(in the rows, 128 means zero)
Known rows, with every step that occurs
kekov-bopo-vakose-vefus-pized: [127 103  99 121 144  84 141 145 140 121  57 118 105 147 129 119 136 135
 106  69 162 125 140  65]
bopo-vakose: [143 117 151 113 173 108 124  85 134 139 169 160  96 140 152 153 128 128
 132  80 119 128 148 176]
kotaf-kekov-bopo-vakose: [164  85 162 111 180  89 184 127 125 120 117 129  68 124 154 121 134 162
  69  78 154 128  74 193]
vefus-vakose-kasob-kekov-bopo: [119  98  80 141  87 129 136 186 107 113 131  98 141 123 100 109 127 133
 125 136 142 135 103 180]
vefus-pized-petigig: [133 130 113 125 130 156 110 128 132 160  73 115 116 119 125 135 117 163
 122 175 123 120 113 149]
kotaf-vakose-kasob: [120 120 115 111 144 183 146 145 112 121 163 156 105 113 135 121 141 120
 160  62 113 151 168 204]
pized-petigig: [136 136 142 122 140 139 112 115 124 158 148 140 118 119 127 153 110 151
 132 174 115 131 120 172]
pized-petigig-vakose: [142 147 144 135 177 140 112  86 131 157 151  91  85  98 137 147 120 155
 148 202 142 122 123 162]
vefus-vakose-kasob-kekov: [118 126 101 144  75 164 108 148 115 123 174 115 150 123 112 113 135 108
 148 143 114 131  99 182]
bopo-vakose-kasob-kekov-kotaf: [122 122 166 118 129 154 150 114 161 112 167 187  93 141 125 142 120 142
 168  67 147 124 116 172]
bopo-vakose-vefus-pized-petigig: [127 152 135 117 114 164 107 100 140 156  68  99  79 144 139 116 127 145
 128  98 165 111 124  56]
kotaf-vakose-vefus-pized-petigig: [108 143 111 127 104 178 138 155 119 142  61 100  94 113 125  95 130 140
 132  71 143 122 137  72]
kekov-kasob-vakose-vefus-pized: [115 120  96 137 142 104 122 159 125 112 115 167 193 147 116 134 131  95
  64 173 121 123 142  52]
vefus-pized: [133 106 102 137 152 116 121 126 129 131 100 153 150 117 127 134 134 129
 123 148  92 130 141 162]
kasob-vakose: [137 119 132 127 176  97 114 112 129 128 190 198 180 155 133 154 119 100
 128 178  90 137 139 168]
vakose-kasob-kekov: [117 138 154 121 101 144 129 117 132 117 178 109 141 137 117 149 134  95
 143 118  92 144 111 175]
kasob-kekov-bopo-vakose-vefus-pized: [112 114 137 124 109  71 151 140 141 110  66  58 109 158 118 123 136 120
 100  33 148 119 102  43]
kotaf-vakose-vefus: [122 131 127 126 131 114 153 145 103 117 162 156 116 119 133 116 147  95
 131  41 111 143 166 105]
petigig-pized-vefus-vakose: [156 130 103 138  68 103  93 144 113 145 110 175 167 104 139 115 119 159
 136 190 129 121 190 157]
kasob-vakose-vefus: [126 136 130 132 139  93 118 124 116 120 189 187 198 163 128 143 133  76
 124 174  98 137 140  74]
kotaf-vakose-kasob-kekov-bopo: [106 105 136 106 116 129 176 181 118  97 115  70 103 128 111 113 133 133
 128  15 130 144 132 192]
petigig-pized-vefus: [155 136 152 118  93  84 110 114 130 140 117 165 166 113 153 146 117 151
 136 169 108 134 197 160]
bopo-vakose-vefus-pized: [130 132 125 126 139 126 120  98 137 129 106 133 106 149 140 125 143 106
 131  77 135 124 141  58]
pized-vefus-vakose: [147 120  88 143 111 106 102 143 112 133 178 163 194  98 134 119 119 149
 127 172 103 124 187 184]

Rows
[126 153 108 127 147 216 102 103 145 150  81  65  87  96 127 122 135 162
 180 221 158 121 116 150] : vefus-pized-petigig-vakose-kasob
[127 100 171 112 144  57 153 125 139 120 130  77  89 153 125 148 117 137
  92  30 136 120 108 159] : kasob-kekov-bopo-vakose
[132 139 121 138 176 158 106  94 138 156  82  69  84  90 128 134 120 164
 146 212 150 111 114 138] : vefus-pized-petigig-vakose
[121 161 165 125 125 187 113  85 143 141 156  23  82 119 123 141 126 130
 175 181 149 122  89 155] : pized-petigig-vakose-kasob-kekov
[133 148 126 130  19 156  98 139 123 125 120 112 175 120 130 111 128 141
 160 169 136 124 154 152] : petigig-pized-vefus-vakose-kasob-kekov
[127 144 117 134  60 156 100 146 121 118 178  93 188 111 126 107 124 123
 150 148 106 120 152 169] : pized-vefus-vakose-kasob-kekov
[151 124 149 124 153 108 159 147 107 102 187 181 172 136 134 120 134  91
  29 192 124 142  79 103] : kotaf-kekov-kasob-vakose-vefus
[120 103 134 123 112 117 147 159 132 109 133  92 142 139 109 137 124 129
 127 117 118 144 108 174] : vakose-kasob-kekov-bopo
[136 137 142 124 146 109 127  87 128 131 176 156 112 149 150 138 140  96
 135  71 128 134 147  95] : bopo-vakose-vefus
[125 140  98 149 158 111 117  95 131 123 114  93 126 102 133 126 153  98
 144 180 133 128 141  54] : petigig-vakose-vefus-pized
[101 125 128 138 107 107 172 177 137  97  92 161 124 106 106  99 136 124
 140  18 137 121 130  73] : kasob-kekov-kotaf-vakose-vefus-pized
[117 154 117 131 117 154 100 136 128 145  88 137 168 161 120 118 118 121
 131 209 130 116 110  46] : kasob-vakose-vefus-pized-petigig
[126 102 119 127 179 109 170 165 125 116 160 252 110  91 122 127 119 159
 138  56 132 137 165 206] : kekov-kotaf-vakose
[134 162 137 142 146 143 109  82 122 148 155  85  98 110 135 138 122 130
 151 206 155 128 122  65] : pized-petigig-vakose-vefus
[122 132 180 109 120 157 129  84 148 126 176  92  94 159 140 142 136 103
 158  44 122 129 113 176] : bopo-vakose-kasob-kekov
[117 135 107 137 140 112 116 133 125 121 122 167 196 162 128 128 139  83
 124 177 103 131 136  53] : kasob-vakose-vefus-pized
[154  91 138 119 149 102 182 145 128 110  52 112  86 135 149  92 148 150
  70  74 169 125  68  82] : kotaf-kekov-bopo-vakose-vefus-pized
[120 146 108 129 121 143 114 158 122 142  91 133 160 145 113 129 109 130
  68 204 144 113 122  37] : kekov-kasob-vakose-vefus-pized-petigig
[120 148 112 135 104 155 108 133 123 150  81 109 133 122 119 118 124 132
 124 172 130 121 113  60] : vakose-vefus-pized-petigig
[123 118 154 136 138  78 146 136 145 115 176 204 140 116 110 155 111 139
 134 118 109 130 113 171] : kasob-kekov-kotaf
